Each row was made from one path, in order. Every step used is in the known rows, and no mark comes twice. Write each row's path.
Known rows:
R-V-Z-C: [  5  -3  -1 -18   1   5   8 -27 -20  -3   0  -6   6 -24  -8  -2 -11 -20
   0  -4  -4 -11   3 -14  23 -10   6   5  -5 -35]
Z-C-Q-H: [  0  -8  11   2  19  -6 -22 -37  -3 -13  -6 -17  16  -4  11   4   1 -17
  -2   4  -2 -19  -2 -11   0 -17  10 -12  -8 -20]
Z-C-R-V: [ -9  -8 -10 -10  -7   6 -11 -30 -18  -2  -2  -4  -5 -24 -12  -1  -8 -22
   6  -6  -8 -18   0 -15   3 -19  12  -6  -6  -2]
H-Q-C-Z-V: [-12 -12  -7   5  -2 -15 -14 -14 -12 -20  21 -10  15   1   9  -3   6 -21
   8   6  -6  -4   9  -7  18 -23  -5  10  -2 -19]
R-V: [  7   2  -8 -10 -10   4   5 -12  -7   8  -5  -3  -3 -10 -14  -9  -5  -3
   8  -7  -7  -1  -1 -12  -8  -5  11   8   1   7]
Q-C: [ -5 -11   2 -12  -4  -3   0 -11   6   1  10  -2  -4  11  10   1   6 -15
   4   2   2  -2   8   1  -5 -10   6  -2  13   3]
R-V-Q-C: [  1   0   4 -11 -23  -9   2 -26  -3   6  14   9 -11   7  -2  -6  -2 -18
   7   2  -7  11  17 -13 -17 -16   6   3  18  -2]
V-Q-C-R: [-23 -10  -1   6 -15  -8 -17 -27 -12  -7  20   9 -15   4   2   3  -4 -21
   2  10  -5   4  15  -5  -9 -28   1 -22  11  -2]
Q-V-R: [-13   3  -6 -19  -4  -4  -7 -15  -4  -4  14  -7 -13 -10  -1  -1  -5  -1
   5  -4  -2  10  11   6  -5 -24  16   2  -4 -24]
Q-V: [ -6   4  -2  -8  -3 -10  -7 -12   2  -6   3  -9  -2   1   7  -3   1  -4
  13  -2  -1  -2   5   7  -3 -16  20  -2  10 -13]
C-Z-V: [ -7  -1 -12   8   8  -7  -5  -8 -17 -20   9 -12  18  -7  -5   0   3  -9
   2   1  -8   0   4 -10  25  -8  -5   9  -7 -14]
Z-V: [  3   0  -4 -10   6  -2  -3   2  -3 -11  10 -10  11  -8   6   2  -1 -11
   2  -4  -1   3   1  -2  14  -2  -2  23  -5  -8]
Q-H-X: [  8  -7  11  -8   5  -2 -24   5  -6  -7 -11 -18  -6  -9  11  -1   1  -8
   4  -4  15  -5  -5 -16 -13 -10  15 -10 -15 -31]
C-X-H-Q: [-11  -7  11   9 -24 -12 -19  -3 -16  -4   6  -1  -1   3   9 -15   6  -4
  13  17   2  -3   6 -14   4 -41  -4   9  -6 -18]
C-R-V-Q-H: [ -8  -1   1   3 -12  -5 -21 -33  -7  -8   7  -1  -5  -9   0  -3 -11  -6
   6   0  -8  -5   7 -20 -22 -26  24 -18  -1 -10]
V-Z-C: [  1  -5   4 -11   9   2   5 -18 -15  -9   4  -4   8 -18   1   4  -7 -18
  -6   1   1  -9   4  -7  28  -8  -1  -1  -5 -41]
Z-C: [  2  -5   7 -10   7   3  -6 -13  -1  -5  -4  -4   8 -14   8   8   4 -21
  -5  -2   3 -17   1  -6  16  -1  -1   4  -6 -20]
H-X: [ 10  -1   8  -6  -1  -2 -12  14 -13   0 -11  -9  -9  -9  -1  -3   3  -9
   2  -2  12   9  -2 -12  -5  -1  -3   0 -12 -26]
Q-V-Z-C-R: [-23 -11  -5  -4   3  -3 -15 -33 -25 -18  10  -8  -3 -21   0   5 -11 -25
   3   4  -3 -16   7  -1  21 -32  10 -22  -2 -35]
Z-V-Q-C: [ -2  -2   7 -10 -13 -13  -4 -17   0  -7  23   4  -1   8  11   1   1 -23
   3   4  -4  14  18  -7  -3 -14  -3  12  15 -13]
X-H-Q-V-R: [-15  -5   0 -15 -15 -12 -20 -14  -4  -6  17  -7 -13  -8  12  -7  -4  -1
  13   7   0   6  11   5  -5 -45  15   4  -9 -29]
X-H-Q: [ -3 -11   9   6 -17 -12 -22   1   0  -4   4   1   1   5  19 -10   1   1
  13  17   4  -6   1  -1   1 -32   0   2  -7  -9]
R-V-Q-H: [  2   3   5  -2 -11  -5 -14 -27   0  -3   3  -1   0  -5   2  -4  -8  -2
   6  -3  -7  -2   6 -20 -22 -17  24  -8   0 -12]
C-Z-V-Q-H-X: [  3   0  10   4  -1 -12 -29  -6 -19 -19  -1 -14   2 -12   5  -2   0 -14
   3   0   6   7   5 -27  -5 -18   7  -7 -14 -48]
R-V-Z-C-X: [ -9   4   2  -8  -9   3  10 -27 -41  -2   4  -7   0 -21 -23  -9  -2 -25
   1  -5  -7  -2  10 -30  24 -21  -2  16  -1 -43]
X-H: [ -1  -6   3  -5  -4  -1  -5   0  -3  -2  -7  -4   6   4   6  -3   3   4
   6  12   3  -5   1  -9  10 -20   6  -2   0  10]
V-Q-C-X: [-16   5  10   3 -23  -9   1 -20 -23   1  17   6 -11   8 -10  -8   8 -22
   2   4  -6  16  21 -24  -4 -23  -7  11  17 -21]

Write each row's path:
[-10  -9  13   3 -19 -11 -16 -13 -26  -9   9  -3   2  -6   8 -14   1 -14
  10  17   2  -6   8 -17  20 -45  -5   8  -8 -42]
V-Z-C-X-H-Q
[  8   1   3  -1   8  -8   4 -43 -30  -5  -4  -8  10 -14 -17  -5  -9 -21
  -3   6 -13   2   1 -14  18 -14 -10   0  -3 -29]
R-V-Z-C-Q
[ 12   1  13  -8 -10  -6 -23  -8 -12  -4  -8  -9 -10 -13   2  -6  -4 -11
   7  -4   7   7   2 -27 -23 -15  15  -6 -11 -36]
R-V-Q-H-X
[  0  -8   9   1  19  -7 -15 -41 -13 -15  -2 -18  15  -6   6   1  -7 -15
  -3   7  -4 -14  -1 -12   7 -21   9 -15  -8 -33]
V-Z-C-Q-H
[-19 -13  -4   0   4   2 -11 -27 -26 -15   9  -4  -2 -20  -4   6 -11 -23
  -4   6  -3 -14   5  -5  23 -23   0 -21  -7 -28]
V-Z-C-R
[ -5   6   1   2 -21  -5 -11 -33 -20  -1   8  12  -9 -19 -13  -2 -11 -20
   2   1 -13   5  12 -21  -6 -19   2  -6   2 -15]
Z-C-R-V-Q
[  1  -3   9  -3 -12  -6 -31 -13 -19  -7  -5  -9 -14 -17  -1  -5  -7 -15
   7  -2   6   3   2 -27 -22 -24  16 -17 -12 -33]
C-R-V-Q-H-X
[-17 -11  -8  12   0  -8  -2 -20 -11 -10   7  -4   7  11  -7  -1   8 -10
   3   7  -6  -6  10  -9   9 -16   1 -17   9  -4]
Q-C-Z
[ 10  -5  14   1  10  -9 -26  -8 -15  -9 -14 -21  -2  -6   4  -4   1 -12
   2   2   9   2  -5 -17 -14 -14   5 -12 -15 -31]
C-Q-H-X
[-26 -25  -1   4 -16 -10 -29 -20  -9 -10  17  -1 -10   6  17  -3  -1 -19
  12  18   2 -12   8   0  -3 -46   6 -21   2   2]
X-H-Q-C-R
[  7  14   2   1 -24  -7   3 -19 -11   6   5  14  -8  -7 -15  -8  -9  -4
   4  -1 -12  17  11 -18 -15  -7   1   5   7  -7]
R-V-Q
[ -5  -9   8 -14  -2 -10 -11 -26 -15 -15   7 -10   7 -15  16  -4  -5 -20
  10   9   3 -14   8  -4  27 -36  12  -2  -3 -52]
X-H-Q-V-Z-C
[  3  12   5   2 -11 -12  -5  -8  -8  -9  17   8   3  -6   1   0  -6 -10
  -1   2  -8  21  13 -10   3  -4  -9  17   2 -20]
Z-V-Q
[-14  -2 -13  -7   4  -2  -5 -11 -19 -15  20 -10   4 -17 -11   2  -3  -5
  -4  -1  -8  12  10  -8  17 -18  -5  11 -17 -24]
C-Z-V-R
[ -6   0  -7 -21   3   2  -3  -5  -8  -9  20  -8  -3 -18  -2   3  -6  -6
  -4  -5  -3  14   7  -2   9 -13  -2  22 -16 -21]
Z-V-R
[-13 -15  -5   3  -4 -15 -16 -14 -13 -22  17 -13  17   3  12  -4   7 -18
  12  12  -4  -6  10 -11  23 -33  -1   9  -3 -15]
X-H-Q-C-Z-V
[-24 -14  -2   1  -5  -8 -24 -33 -24 -19  16  -6  -6 -19   7   1 -11 -26
   7   8  -2 -16   7   1  18 -41   8 -21  -6 -43]
H-Q-V-Z-C-R
[-10  -4  10  -7  -7   0  -6 -13 -23  -5  -7  -8   8  -6  -2  -4  10 -16
   3   9   1 -10   9 -28  25 -31   0  11  -2 -15]
Z-C-X-H
[ -7 -20   9  -7 -17 -13 -17 -10   6  -1  14  -1  -3  16  26  -7   6 -14
  15  16   6  -7  10  -1  -5 -36   6   0   7  -4]
X-H-Q-C
[-15  -1  -1 -12 -13 -11 -18 -15  -3  -6  21  -4 -14  -9   8  -5  -5  -3
   9   0  -1   9  11  10 -10 -35  12   4  -8 -35]
H-Q-V-R
[ -7  -4   5  -3  -9  -3 -25 -39  -8 -10   5  -3  -1 -15   4   1 -10 -17
   3  -1  -7 -14   7 -22 -14 -27  24 -17  -4 -20]
Z-C-R-V-Q-H
[ -4  -2   9  -4 -16 -11  -2 -18   2   1  18  11  -8  13   7   0   1 -16
   2   6  -3  12  18  -6 -12 -13   0  -2  18  -7]
V-Q-C
[-17  -3   5  -3 -13  -3   3 -14 -20   1  11  -5  -8   8  -8  -7  11 -21
   4   0  -3   3  14 -18   1 -21  -2  11  13 -12]
Q-C-X
[-14  -4  10  -6 -17 -18 -25 -20 -12 -11   6 -11   0  -4  19 -11   7 -19
  21   9   3 -11  11  -7   9 -50  16   7   2 -38]
Z-C-X-H-Q-V
[  0  -5   7   9  14  -8 -18 -29  -2 -10  -4 -15  10   5   6  -1  -2  -3
   0   5  -4  -8  -3  -7 -10 -17  10 -15  -4  -7]
C-Q-H
[-12   6   6  -3 -28  -7   5 -27 -27   5  14   5 -12   3 -18 -12   5 -23
   6  -1 -10  16  21 -30  -8 -26  -2  15  18 -17]
R-V-Q-C-X
[-16   5   5  -7  -5  -3   3 -27 -37  -9   8 -11   0 -16 -12  -6   2 -26
   3  -2  -3  -3  13 -20  26 -27   2  11   4 -54]
Q-V-Z-C-X
[-12 -13 -13 -10 -15   2  -7 -29 -14   2   6  -4 -13  -7 -11  -6  -6 -19
  11  -2  -9  -8   4 -11 -10 -26  16 -10   6  13]
Q-C-R-V
[-13  -2  11  -3 -22  -9  -3 -17 -21  -2   6   1  -3  10  -2 -10   9 -13
   8  15  -2   8  19 -28   6 -38   0   7  14  -7]
V-Q-C-X-H
[-10   3   0 -15   4  -9 -12 -35 -13  -8   9 -11  -5 -14  -5   1  -4 -15
   0   0  -6   9  11   1   3 -29   5   2  -6 -34]
Z-C-Q-V-R
[-17   1   9  -2 -12  -9  -5 -25 -36 -11  13  -9  -2 -15  -5 -10   1 -27
   7   2  -3  -4  14 -17  23 -34  -1  12   0 -63]
H-Q-V-Z-C-X
